Each row was made from one walk, in order. Every step used is in the known rows, and no mark comes twice. Write each row's walk.
Known rows
motupev > pizev: [  2.7   7.5  -6.8  13.2  -1.2   1.4  11.1  -6.9  -1.3   3.7  15.1  -7.7
 -19.3   1.4  -0.9  -3.1   9.2   1.6]
vedu > pipo > tenu > mutip: [  0.8 -13.5  -5.0   9.3   3.5  -8.7 -17.2 -19.3   5.7 -17.2  64.5  -1.9
   1.1   3.0  -8.7  10.8  12.3  18.4]
vedu > pipo > tenu > mutip > motupev > pizev: [  6.8 -12.3 -17.2  20.2  -5.0   0.1  -5.2 -29.9   3.0 -10.2  67.5 -16.8
 -23.0   6.4 -12.2  13.3  32.0  22.0]
tenu > pipo: [-4.6 12.0  0.8  7.4  3.1 -7.1 -4.6 -6.0  2.8 -3.2 -7.4 -7.4  0.2 -4.2
  3.1  9.7 -4.4  4.7]
mutip > vedu > pipo: [  5.9   4.8   4.9  15.6  -6.7   1.1 -13.7  -3.8   5.0 -21.0  23.9  -7.8
   6.0   1.1 -15.2   6.8  22.1   1.9]
pizev > tenu > pipo: [ -0.6  10.8  -3.5  12.7  10.5 -11.8  -7.0 -16.7   5.1   0.4  20.1  -5.8
  -1.7  -3.2  12.8   0.9 -15.4   2.5]
mutip > motupev > pizev > tenu > pipo > muze: [ 10.3  11.3 -15.3  34.3   1.7  -5.4   0.1 -19.2   3.7   2.0  18.7 -16.1
 -22.2  -2.3  21.1   4.9  24.0   2.1]
pizev > tenu > mutip > vedu: [ -0.5 -13.3  -7.7   1.6  -9.4 -15.7 -10.3   2.1   1.5 -18.8  61.3  -2.0
  -2.8   4.7  -9.7  -3.7  12.7  -7.7]
motupev > pizev > tenu > pipo > vedu: [ -3.7  14.6 -15.7  43.5   7.6 -10.7  -2.9 -26.6   1.6  -8.1  51.3 -15.8
 -26.9  -2.2   2.5   1.9   0.5   1.2]
mutip > motupev > pizev > tenu: [  9.2  -0.2 -16.4  15.5  -1.2   3.7   9.3 -20.4  -0.4  10.6  29.5 -13.0
 -26.3   4.3   6.5  -7.7   8.9   0.3]
tenu > pizev: [ -3.9  10.7   2.7   8.5   2.4  -4.1  14.1  -7.4   1.5 -12.7  16.4  -1.4
 -14.4   0.3   2.4   4.5 -10.3  -3.0]
mutip > vedu > pipo > tenu: [ -1.2  -2.6   1.2  27.7   0.8   1.5 -17.8 -19.0   6.5 -18.6  63.4  -3.8
   0.1   1.2 -18.7   2.0  25.1   8.1]
motupev > pizev > tenu > mutip > vedu > pipo > muze: [ 16.1  -0.2 -10.6  33.9  -7.5 -15.8 -13.3  -8.0   6.7 -30.0  77.9  -9.8
 -11.1   4.0   0.7   4.9  45.2  -0.1]
mutip > tenu > pipo: [ -9.4   9.4  -3.6   0.3   5.6  -6.2  -6.8  -9.1   2.5 -13.4  19.6  -7.3
  -8.3  -2.5  -6.6  11.4  -4.7   6.8]
pizev > tenu: [  3.5  -1.6  -4.5   5.9   7.3  -5.0  -2.7 -10.9   2.0   2.7  27.5   1.9
  -2.4   1.1   9.8  -8.7 -11.8  -3.2]
vedu > pipo > tenu: [  2.3  -2.3  -0.5  21.3  10.3   1.5 -13.3 -25.0   6.6  -6.8  47.0  -0.7
   0.3   0.3  -3.6   4.1   6.0  16.3]
vedu > mutip > tenu: [ -6.4 -15.1  -6.0 -18.2  -5.1  -0.3  -4.7   3.4   0.6 -14.3  54.8  -5.1
  -5.0   7.7 -13.1   4.9  12.5   4.0]
motupev > pizev > tenu > mutip: [  4.5  -5.1 -15.2   7.5  -1.1 -14.5   5.0 -11.5   0.3  -3.4  60.8  -6.7
 -20.3   5.1   3.6  -4.2   3.2   1.4]

Which walk is each row?
[ -8.7   9.4  -1.9   1.3   4.1  -3.3  11.6  -9.7   1.7 -23.4  42.6  -1.1
 -24.1   2.1  -7.2   5.7  -9.6  -1.7]  mutip > tenu > pizev
[  2.5 -17.1 -24.0  21.2 -10.9   3.2  -0.4 -18.9  -2.1  -4.6  76.2 -21.7
 -28.5   9.6  -6.9  -0.6  29.9   0.0]  pipo > vedu > mutip > motupev > pizev > tenu
[  4.4 -19.5  -9.9   7.2  -4.1  -1.3 -16.7 -21.8   3.9 -13.0  53.1  -9.4
  -5.0   5.2 -10.9  14.9  22.6  20.1]  vedu > pipo > tenu > mutip > motupev
[  4.8  -9.4 -16.2  -1.0 -15.7  -1.3   7.9  -3.9  -3.5  -2.6  22.1 -15.8
 -23.9   6.0  -8.9   8.3  25.9   6.0]  tenu > mutip > motupev > pizev
[ -5.6   1.8 -18.4  32.3   0.1 -11.4  -5.9 -21.3   2.8 -10.8  80.5 -21.8
 -22.7   3.5  -1.1   5.1  13.5   3.8]  motupev > pizev > tenu > pipo > vedu > mutip
[ -3.7   9.1  -3.4  11.5   5.3  -9.2 -11.7  -0.7   3.7 -18.3  14.6  -2.5
  -4.9  -5.1   5.6  13.7  14.3   3.3]  mutip > tenu > pipo > muze
[-11.9 -19.0  -6.8   7.7  -9.2  -9.6 -11.5  -2.0   0.6 -18.4  73.1  -0.1
  -7.2   3.7 -22.9   1.1  27.6   1.3]  pipo > tenu > mutip > vedu
[  7.7 -13.7 -18.2   5.4  -8.9   2.8   6.6 -15.7   0.4   6.9  58.3 -18.8
 -21.9   9.9   3.2  -3.8  22.5   2.3]  vedu > mutip > motupev > pizev > tenu
[ 10.6  -0.1 -10.9  23.0  -7.6 -13.6  -8.6 -15.5   5.4 -25.4  85.9 -14.9
 -14.7   6.6 -11.3   1.9  25.3   3.1]  motupev > pizev > tenu > mutip > vedu > pipo
[-14.5   6.7  -8.8  16.5   3.7  -6.2 -14.0 -11.6   0.3 -24.6  35.0  -9.6
 -15.1  -2.8 -16.1  14.6   3.8   3.3]  mutip > tenu > pipo > vedu
[ -2.6 -17.4 -20.1  11.4  -8.3  -0.7   4.0 -19.1  -1.9  -0.5  59.0 -11.8
 -30.1   6.1 -11.6   4.2  29.1  11.8]  pipo > tenu > mutip > motupev > pizev
[  1.6  -5.4 -14.7  15.5 -10.6 -14.4   0.8  -4.8   0.2 -15.2  78.0  -9.8
 -21.2   6.1 -10.7  -6.8  21.5  -6.2]  motupev > pizev > tenu > mutip > vedu
[-12.0 -18.4 -12.3  -2.5  -7.2  -0.2 -11.7   0.7  -1.6 -25.0  70.5  -8.3
 -10.7   7.0 -22.5   8.5  20.5   1.0]  pipo > vedu > mutip > tenu
[ -8.2  -6.0 -11.4  19.5   1.2 -12.9 -16.8 -14.0   3.3 -15.0  65.8 -14.2
  -3.2   2.0   0.3   7.8   5.8   2.0]  pizev > tenu > pipo > vedu > mutip
[ -5.2  -4.0  -5.4   0.2  -1.8  -9.8 -14.4   4.4   4.5 -21.8  41.5  -8.0
  -1.0   0.7   1.1  17.2  26.9   6.1]  vedu > mutip > tenu > pipo > muze
[  3.2  -1.2 -17.7  13.4  -5.7  -3.6   2.3 -22.0   3.3   3.7  51.1 -26.6
 -21.4   5.8   5.8   5.5  17.8   8.5]  vedu > mutip > motupev > pizev > tenu > pipo
[ -4.4   8.4   3.7  37.1   2.7  -2.6  -3.6 -26.3   7.9 -31.1  79.0  -4.9
 -15.1   1.4 -16.5   7.2  16.1   5.7]  mutip > vedu > pipo > tenu > pizev
[ -4.8 -11.8  -2.8  -4.4 -16.3 -10.4  -7.9  12.1  -0.9 -21.1  34.9  -4.0
  -0.9   3.8 -19.4   5.4  24.7  -5.2]  tenu > mutip > vedu
